Each row was made from one path, in order. Every step used is in the known rows, and no mark comes twice. Write each row's path.
(in the rows, 128 means zero)
Known rows:
nufik, rivo, vupup, nedug, lelede, nura: [153 152 127 154 153  99 159 131 126 153 125 125 137 179 109  86 129 102
 138 131  99 136 147]
nedug, lelede, venet, vupup, rivo, nufik: [163 178 165 115 137  70 166 137 122 189 121 135 176 174 137 134  77 132
 112 186  75 142 192]
venet, vupup, nura: [167 145 110 129 107 119 159 151 113 148 110 172 157 178 114  96 132 130
 118 119  77 106 164]
nura, vupup, rivo, nufik, dokom: [121 169  99 148 130  96 142 166 143 153 145 114 112 171 146 113 160 122
 153 180  63 170 154]
nufik, rivo: [132 108 109 165 147 129 141 157  99 131 149 127 110 160 111 105 135 109
 188 147 101 158 115]
lelede, venet, vupup, rivo, nufik, dokom: [176 168 122 122 126  72 160 143 153 172 139 130 135 221 116 105  84 122
 167 190  92 164 202]
vupup, rivo, nufik, dokom: [112 178 127 116 106 116 156 140 163 184 135 138  97 166 142 142 161 153
 173 185 104 175 214]
venet, lelede, nura, vupup, rivo, nufik, dokom: [114 135  86 150 157  71 185 156 118 201 143 141 134 196  96  96 138 115
 171 164  67 108 128]
venet, vupup, nedug, lelede, nura: [173 157 124 141 142  86 166 139 123 191 102 164 155 168 134  78 130 114
  82  97  90 101 168]
vupup, nura: [134 151 136 117 107 160 157 130 129 118 114 150 152 152 103 129 176 106
 130 164 105 110 152]
nufik, rivo, vupup, nedug, lelede: [150 161 129 143 140 101 150 144 129 147 120 125 127 159 125 101 129 114
 146 129 106 151 172]
lelede, nedug, vupup, rivo, nufik, dokom: [139 185 114 137 124  61 190 124 166 172 159 172 108 176  86 148 171 121
 154 197 108 147 144]
dokom, nufik: [ 97 150 155 155 119 111 125 125 121 130 107 118 110 132  70 154 136 130
 109 164 125 111 137]
venet, lelede, nedug, vupup, rivo: [148 153  95 142 148  58 213 150 125 187 145 183 119 159  79 138 144 123
 177 155 137 104 129]
vupup, nedug, lelede, nura: [142 165 152 133 150 119 166 114 138 171 103 141 149 140 129 107 175  86
  84 137 122 105 156]
nedug, vupup: [113 160 134 130 136  96 158 105 117 134 144 154 135 135 111 123 135 110
 116 114 102 107 104]
nedug, lelede, nura, vupup, rivo: [136 149 141 163 174 100 166 136 103 159 125 134 179 166 125  94 152 111
  98 161  60 111  88]
nura, lelede: [100 120 142 141 127 104 175 124 109 124 155 110 151  95 112 134 133  92
 114 135 105 108 125]
dokom, nufik, rivo, vupup, nedug, lelede, venet: [130 183 167 162 138  77 147 133 128 142 104 101 124 178  56 130 115 102
 128 194 109 135 175]
rivo, vupup, nura: [149 176 138  98  98 124 140 111 154 112 106 133 161 157 107 127 122 137
 104 129 115 111 171]
lelede, venet: [163 135 143 122 144 109 136 116 140 115 139 100 146 170 104 125  87  90
 144 179 137 139 133]
nura, vupup, rivo: [150 153  93 167 150 114 145 169 127 123 140 116 121 158 143  99 162 113
 149 151  96 155 113]
dokom, nufik, rivo, vupup, nedug, lelede: [112 179 159 166 130  86 142 139 122 148  99 117 114 156  68 132 138 120
 121 166 104 128 173]

Write each row's path:
[147 150 142 136 127  62 200 128 123 162 165 105 160 151 108 132  81  88
 127 176  89 135 182]	nura, lelede, venet, vupup, rivo, nufik
[149 169 139 114  99  92 181 111 152 113 130 129 173 143  78 140 128 110
  96 155 111 100 159]	rivo, vupup, nura, lelede, nedug
[168 165 164 116 138  91 168 137 110 154 106 146 201 183 112 113  96 106
 104 182  67 110 162]	nedug, lelede, venet, vupup, nura
[157 184 130 105 113 103 128 110 177 132 104 118 125 134 137 118 119 128
  94  95 158 127 195]	rivo, vupup, nedug
[117 158 145 179 116  80 178 137 118 122 131 117 128 166  17 146 146 101
 136 206  93 115 140]	dokom, nufik, rivo, vupup, nura, lelede, nedug
[148 118  96 134 141  73 180 156 127 172 135 159 124 144  84 144 121 127
 164 152 146 103 125]	venet, lelede, nedug
[109 152 142 171 126  91 128 136 116 127 117 109 106 164  56 132 114 135
 142 162 106 134 140]	dokom, nufik, rivo, vupup
[153 149 116 144 138  71 172 113 141 135 155 163 128 148  78 143 145 104
 119 159 127 116  85]	lelede, nedug, vupup
[128 126 154 136 141  88 181 116 120 114 164  88 166 128  93 131  99  64
 126 178 113 116 129]	nura, lelede, venet
[117 164 139 148 124  54 223 113 132 160 181 140 138 114  84 166 150  88
 115 183 101 121 134]	nura, lelede, nedug, vupup, rivo, nufik
[119 178 138 122 119 122 180 107 117 127 132 172 154 154  91 124 173  91
 119 144  83  93 121]	nedug, vupup, nura
[144 129 112 149 137 105 132 141 120 124 140 117 122 168 111 102 101 132
 169 125 105 155 134]	nufik, rivo, vupup
[149 146 116 141 123 126 152 143 121 117 131 131 137 184  95 103 129 117
 169 149  90 144 149]	nufik, rivo, vupup, nura
[137 176 155 118 132 123 153 132 142 164  96 141 136 115 149 124 174 100
  93 135 130 121 188]	vupup, nedug, lelede
[100 135 138 185 134 111 135 148 100 132 124 117  97 158  57 134 142 116
 157 179 103 134 125]	dokom, nufik, rivo
[137 163 103 129 136  48 212 140 131 206 151 177 116 152  85 162 130 129
 165 167 126 112 152]	venet, lelede, nedug, vupup, rivo, nufik
[119 139 133 155 135  58 211 112 120 130 176 139 150 109  72 146 147  75
 107 161 103  97  92]	nura, lelede, nedug, vupup
[167 199 161  98 128  83 142 107 171 142  98 111 158 149 133 121  97 113
  83 133 141 124 202]	rivo, vupup, nedug, lelede, venet
[ 86 152 136  99  97 100 123 122 155 174 137 125 116 149 133 150 126 141
 136 175  76 152 189]	rivo, nufik, dokom
[148 140 119 136 107 103 190 148 103 147 127 160 171 156 103 100 133 106
 110 124  62  94 162]	venet, vupup, nura, lelede
[125 159 148 150 161  89 164 128 108 179 131 126 178 160 131 117 136 114
  86 174  49 119 112]	nedug, lelede, nura, vupup, rivo, nufik
[100 201 131 121 119  87 180 115 144 179 149 164 111 165 122 134 163 131
 153 163  82 146 171]	nedug, vupup, rivo, nufik, dokom
[118 178 155 127 127  98 215  98 112 118 154 147 178 155  69 126 155  50
 117 177  74  86 122]	nedug, vupup, nura, lelede, venet
[112 164 145 166 115 107 142 138 116 123 109 120 119 175  43 134 138 123
 143 180  96 124 154]	dokom, nufik, rivo, vupup, nura
[142 140 105 169 161 103 158 125 124 154 153 112 141 181 113  99 142 100
 117 160  76 132  92]	lelede, nura, vupup, rivo, nufik
[123 167  99 126 131  44 212 148 142 210 149 183 111 174  80 148 146 130
 184 181 107 117 161]	venet, lelede, nedug, vupup, rivo, nufik, dokom
[ 98 160 153 173 115  95 167 136 107 121 123 111 130 158  34 136 140 104
 135 183  83 114 152]	dokom, nufik, rivo, vupup, nura, lelede
[126 106 106 141 161  96 177 131 103 181 131 149 146 162  87 106 113 117
 150 123 119  79 105]	venet, lelede, nura
[138 137 100 135 146  53 198 141 120 177 145 177 130 149  74 140 126 114
 156 145 128  90 109]	venet, lelede, nedug, vupup
